What can hang from each mark:
J399: J991
J456: J991
J991: J399 J456 J979
J549: J237 J399
J320: J237 J399
J391: J237 J399
J237: J320 J391 J549
J979: J320 J391 J549 J991

Known rows, with every way that one mark hangs from another:
J456(J991(J399 J979(J320(J237) J391 J549))): [-3.10 -3.63 -0.10 -2.30 -0.72 -1.33  0.99  1.59  2.64 -1.88  0.97  0.72
 -1.66  0.71 -1.24  0.75 -1.74 -2.20 -1.20  0.89  0.04 -0.36  2.21  3.13]
J549(J237(J391) J399): [ 0.87 -3.90  0.72 -1.72 -3.72  2.67  2.99  2.56 -0.67  1.23  0.05  3.95
  0.80 -1.43 -0.97  0.19 -2.36  2.70 -0.43  0.52 -0.78  3.05  0.73  1.43]
J979(J991(J399 J456)): [-0.68 -1.74 -0.54 -0.65 -1.07 -5.06  0.76 -0.09  0.98 -0.50  0.99  1.21
 -1.51 -2.02 -1.64  1.84 -0.95 -1.02 -0.52 -0.66 -1.39  0.04 -1.12  3.02]
J979(J549(J237) J991(J399 J456)): [-1.93 -4.08 -1.66 -2.14 -1.64 -4.33  2.30 -0.84  3.00  0.34  2.28 -0.09
 -1.25 -1.08 -2.51  2.60 -2.53  0.69  1.22  2.76 -1.95  0.87  0.75  3.90]
J399(J991(J456 J979(J391 J549(J237)))): [-0.39 -3.61  0.38 -3.30 -0.51 -2.25  1.24  1.80  2.24 -1.12  0.73  2.23
 -2.22  0.09 -1.28  1.82  0.10 -0.33  1.88 -0.39 -0.17 -0.02  0.05  2.81]
J399(J991(J456 J979(J320 J391 J549(J237)))): [-0.97 -4.41  0.42 -2.57 -0.79 -2.11  1.55  2.38  3.05 -0.84  0.69  1.24
 -2.72  0.38 -1.67  2.20 -0.10 -0.46  2.02  0.20 -0.69 -0.31  0.52  3.50]
J399(J991(J456 J979(J391 J549))): [-0.35 -3.08  0.62 -2.67 -0.17 -2.82  0.84  1.69  1.86 -1.08  0.63  2.43
 -2.60  0.23 -1.34  1.54  0.24 -1.17  1.66 -1.11 -0.20 -0.55 -0.47  3.09]
J549(J237(J320 J391) J399(J991(J979))): [ 0.46 -4.03  0.15 -0.61 -1.36  4.75  2.72  2.80  1.49  0.49 -0.27  4.96
  1.18 -0.40 -1.33 -0.26 -2.20  0.95  0.92  0.26  0.07  1.66 -0.84  0.18]
J237(J320 J391): [ 0.10 -1.10  2.02  1.14 -0.30  2.02  3.02  0.15  0.24  0.70 -1.39  4.01
 -0.64 -2.99 -0.57 -1.85 -1.88 -1.95 -1.10 -1.31  0.20 -1.83 -3.64  2.67]
J391(J237(J320 J549) J399(J991)): [ 0.58 -0.92  4.48  1.41 -0.45 -0.25  1.96  0.65  1.07  1.71  1.00  1.04
 -0.02  0.10 -0.20 -2.99 -0.80 -2.02  2.16 -1.43 -1.06 -1.06 -6.30  3.22]
J979(J320(J237(J391)) J549 J991(J399)): [-3.03 -4.36 -0.12  1.54 -0.56 -2.84  3.06  0.10  3.53  1.07  0.35 -1.27
 -1.67 -1.59 -3.14  0.36 -4.22  0.00 -0.39  3.99 -3.04 -2.54  0.78  6.52]
J237(J320 J549): [ 0.09 -1.07  2.11  2.23 -0.42  1.42  3.89  0.05  1.94 -1.29 -0.23  2.38
 -0.42 -1.71  1.54 -3.45 -2.10 -3.84  0.53 -2.22 -1.24 -1.25 -3.81  2.12]
J991(J979): [-0.05 -2.03  1.75 -2.33 -1.59 -1.80  2.05  2.39 -0.79 -1.39  0.27  3.26
 -0.65 -1.86 -0.76  0.69 -0.40 -0.20 -0.29 -2.26 -0.24  0.47 -1.95  1.31]
J456(J991(J979)): [-1.32 -0.94  0.31 -3.39 -1.45 -1.49  0.27  1.90  0.37 -1.47  0.41  3.28
 -1.73 -0.33 -0.23  1.08 -0.85 -2.54  0.32 -1.43  0.01  1.32 -0.63  2.07]
J979(J320(J237) J391 J991(J399 J456)): [-2.60 -5.47  0.26  1.15 -1.19 -2.78  2.42  2.24  3.97 -0.31  0.64 -2.04
 -1.78 -2.81 -1.32  0.86 -2.22  0.30 -2.28  1.85 -2.39 -2.42  2.34  5.77]
J456(J991(J399 J979(J320 J391 J549))): [-3.14 -3.43 -0.17 -2.49 -1.09 -1.79  0.81  1.79  2.07 -1.45  1.30  0.93
 -2.02  1.44 -1.61  1.28 -1.43 -2.43 -0.72  0.41  0.09 -0.17  1.92  2.79]
J456(J991(J399 J979(J320))): [-2.15 -2.00 -0.16 -2.37 -0.96 -2.07  0.14  1.55  1.31 -2.15  0.57  1.80
 -1.74  0.74 -1.34  1.54 -0.70 -3.03 -0.83 -0.69  0.30  0.69  0.56  1.79]
J399(J991): [ 1.48 -0.25  2.27 -1.33 -1.68 -2.61  0.58  1.28  0.42 -0.16 -0.96  3.16
 -2.49 -0.86 -0.48  1.47 -0.47 -1.09  2.13 -2.04 -0.95  0.47 -1.44  2.67]
J991(J399 J456 J979(J320(J237) J391 J549)): [-2.84 -6.81 -0.39 -1.52  0.37 -2.77  2.28  0.95  3.61 -2.91  1.74 -0.80
 -1.23 -0.48 -2.39  0.85 -0.35 -0.77 -2.95  1.07  0.25 -1.53  2.25  3.48]
J391(J237(J320(J399(J991)) J549)): [-0.35 -0.26  3.06  1.29 -1.05  0.39  3.54  0.61  1.70  0.53 -0.62  0.19
 -0.94 -2.39  1.01 -3.67 -2.58 -1.89  0.75 -2.14 -1.58 -1.39 -3.57  3.11]
J320(J237): [ 1.05 -1.58  2.76 -0.83 -1.88 -0.96  2.39  0.71  0.97 -1.20 -1.26  2.04
 -0.51 -4.63  0.96 -0.66 -2.02  0.31 -1.35 -0.62 -1.32  0.59 -0.45  3.78]
J399(J991(J979(J320))): [ 0.20 -1.78  1.75 -1.31 -0.94 -2.10  0.96  2.68  1.06 -0.86 -0.63  2.61
 -2.35 -0.15 -1.41  1.70 -0.19 -1.16  1.96 -1.59 -0.84 -0.30 -1.45  2.37]
J320(J237(J391 J549) J399(J991(J456 J979))): [-0.43 -2.08  0.11 -0.38  1.72 -0.23  1.77 -0.27  2.13 -2.99 -2.76  2.11
 -0.95 -3.56  1.90 -4.80 -0.74 -1.89 -2.57  0.51 -0.91 -2.54 -0.78  4.35]
J991(J456): [ 0.77 -1.91  0.93 -2.09 -2.17 -3.50  1.15  0.19  0.54 -1.03  0.49  2.15
 -2.33 -2.66 -0.17  1.57  0.25 -1.41 -0.35 -1.99 -0.70  1.55 -1.09  3.35]

Rows:
[ 0.12 -2.51  4.44 -0.58 -2.06 -1.27  2.27  2.56 -0.19  1.70  1.08  0.45
 -0.87 -0.15  0.12 -1.99 -0.66  0.54  0.43 -1.28 -1.04 -1.45 -2.08  4.01]	J979(J391(J237(J549) J399(J991)))
[ 0.01 -2.46  0.69 -1.82 -0.36 -2.98  0.43  1.97  1.92 -1.55 -0.13  2.29
 -2.86 -0.24 -1.49  2.17  0.72 -1.88  1.65 -1.56 -0.53 -0.01 -1.36  2.80]	J399(J991(J456 J979(J320)))
[-3.92 -7.37 -1.02 -0.68 -2.59 -2.99  3.67  1.82  4.90  1.32  2.64 -2.97
 -2.27 -0.36 -2.89  2.79 -3.09  1.56  0.49  4.25 -2.80 -1.21  3.64  5.95]	J979(J320 J391 J549(J237) J991(J399 J456))
[-0.41 -4.81  1.22 -0.94 -3.04 -0.74  2.17  2.24  1.63  1.58  1.70  1.78
 -2.09  0.65 -1.18  0.72 -2.34  0.51  1.06  0.06 -1.53  0.50  2.25  4.31]	J979(J391 J549(J399(J991(J456))))
[ 0.64 -1.77  2.14  1.08  0.46  1.04  1.19 -0.29  0.61  1.09 -0.50  4.32
 -0.58 -1.40 -1.02 -1.44 -0.07 -2.63 -0.25 -0.59  0.51 -1.54 -5.08  3.17]	J237(J320 J391(J399(J991(J456))))
[-2.75 -2.64 -0.45 -2.47 -0.93 -2.32  0.48  1.02  1.96 -1.71  1.14  1.35
 -2.02  1.34 -1.82  1.62 -1.32 -2.98 -0.22  0.29 -0.02  0.54  0.95  2.50]	J456(J991(J399 J979(J320 J549)))
[-3.54 -6.05  0.67  1.45 -1.77 -2.44  3.67  1.84  4.42  1.27  1.25 -2.67
 -1.83 -1.48 -2.25  0.61 -4.40  1.09 -0.69  3.78 -3.31 -2.98  3.12  6.80]	J979(J320(J237) J391 J549 J991(J399))
[ 0.44 -1.72  1.47 -0.97 -1.07 -1.08  1.15  1.02  2.08 -2.14 -2.47  2.06
 -1.03 -4.63  1.71 -1.44 -1.26 -0.30 -1.55 -0.18 -1.41 -0.14  0.38  3.65]	J320(J237 J399(J991(J979)))
[-1.63 -1.22 -0.15 -3.06 -0.64 -2.20 -0.16  0.99  0.55 -2.34  0.57  2.78
 -1.27  0.49 -0.89  1.16 -0.50 -2.86 -0.96 -1.29  0.82  0.99  0.08  1.05]	J456(J991(J399 J979))
[-2.38 -5.02  0.78 -1.52 -1.23 -1.78  2.83  3.05  2.06 -1.42  0.97 -0.77
 -1.96 -1.86 -0.33 -0.85 -0.05 -0.69 -1.73 -1.02 -0.91 -1.42 -0.04  3.96]	J991(J456 J979(J320(J399) J391(J237(J549))))
[ 0.08 -0.87  3.04  1.76 -1.13  1.53  3.55  1.43  1.35  0.99  0.20  1.17
 -0.24 -0.99  0.07 -3.31 -3.05 -1.60  1.32 -2.48 -1.40 -0.53 -3.63  2.35]	J391(J237(J320 J549(J399(J991))))
[-1.09 -3.84 -0.26 -3.24 -0.68 -3.38  1.76  0.67  1.27 -1.74  1.76  2.17
 -1.77 -1.11 -1.58  1.50  0.02 -1.22  0.13 -0.88 -0.22  0.70 -1.25  2.95]	J991(J456 J979(J549))
[ 0.79 -1.06  0.83 -1.36 -2.54 -3.23  0.28  0.40  1.12 -0.81 -1.35  2.05
 -2.90 -2.88  1.00  0.58  0.01 -1.50 -0.07 -1.46 -1.45  0.97 -0.04  3.64]	J320(J399(J991(J456)))
[ 0.77 -3.30  3.20 -1.41 -2.64 -2.19  0.85  2.26  0.03  0.89  1.07  1.99
 -1.54 -0.72 -0.06  0.71  0.60  0.19 -0.06 -1.14 -0.58 -0.09 -0.80  3.85]	J979(J391(J399(J991(J456))))
[-0.70 -3.36 -0.47 -2.58  0.39 -4.02  0.67  0.08  0.64 -3.67  1.22  2.12
 -0.64 -0.81 -1.90  1.44  1.40 -1.75 -2.63 -2.04  1.35  0.40 -0.77  0.53]	J991(J399 J456 J979)
[-1.56 -3.49  0.05 -1.74 -2.30 -2.34  3.00  0.46  1.16  2.66  1.59  1.33
 -0.75 -1.30 -2.27  1.22 -3.22  1.87  2.14  3.36 -2.55  0.11 -1.18  4.94]	J979(J549(J237(J391(J399))) J991)
[-0.35 -2.53 -0.15 -2.53 -1.54 -2.12  1.08  0.61  1.43 -0.93 -1.01  2.21
 -2.14 -2.25  0.05  0.19 -0.24 -0.57 -0.11  0.10 -0.86  0.36  0.14  3.34]	J320(J399(J991(J456 J979(J549(J237(J391))))))
[-2.87 -3.28  1.15 -2.73 -1.98 -1.19  1.14  2.74  1.64  0.37  1.76  0.80
 -2.05  0.93 -1.20  0.81 -1.56 -1.62  0.71  0.51 -0.69  0.15  0.10  4.10]	J456(J991(J979(J320 J391(J237 J399) J549)))
[ 0.88 -2.20  2.07  0.67 -1.22  0.66  2.99  0.94  1.18 -1.67 -0.77  2.19
  0.33 -2.94  1.59 -3.24 -2.56 -0.66 -1.32 -0.71 -1.83  0.38 -0.56  3.33]	J320(J237(J549(J399)))
[-2.07 -5.50  2.48 -0.15 -3.95 -1.44  3.95  2.79  2.47  1.84  1.23 -1.21
 -3.19 -0.58 -1.46  1.26 -2.94  0.60  0.67  1.45 -2.59 -1.21  2.49  6.23]	J979(J320 J391 J549)
[-1.65 -2.32 -0.12 -0.32 -1.59 -4.68  1.99 -0.48  1.40  1.08  1.58  0.61
 -1.49 -0.71 -2.58  1.57 -3.14 -0.25  1.09  1.27 -2.31 -0.51 -0.37  4.06]	J979(J549 J991(J399))
[-2.70 -4.76  1.14  2.28 -0.98 -1.58  3.52  2.59  3.38 -0.24  0.22 -2.04
 -1.06 -1.99 -0.64 -1.26 -3.23  0.19 -1.85  1.82 -2.94 -3.53  1.81  5.38]	J979(J320(J237(J549)) J391 J991(J399))
[ 0.20 -1.73  3.36 -1.06 -0.01 -2.69  1.02  1.10  0.08  0.55  1.67  0.84
 -0.41  0.83 -0.84 -2.13  0.78 -1.19  1.55 -1.40 -0.67 -0.59 -5.44  3.29]	J391(J237(J549) J399(J991(J456 J979)))
[ 0.09 -1.66  0.91  3.23  1.31  4.15  3.27  0.45  1.03 -0.04 -1.05  4.53
  0.09  0.25  0.14 -5.27 -2.43 -3.69  0.00 -1.38 -0.46 -2.46 -3.91  2.00]	J237(J320 J391 J549(J399(J991)))
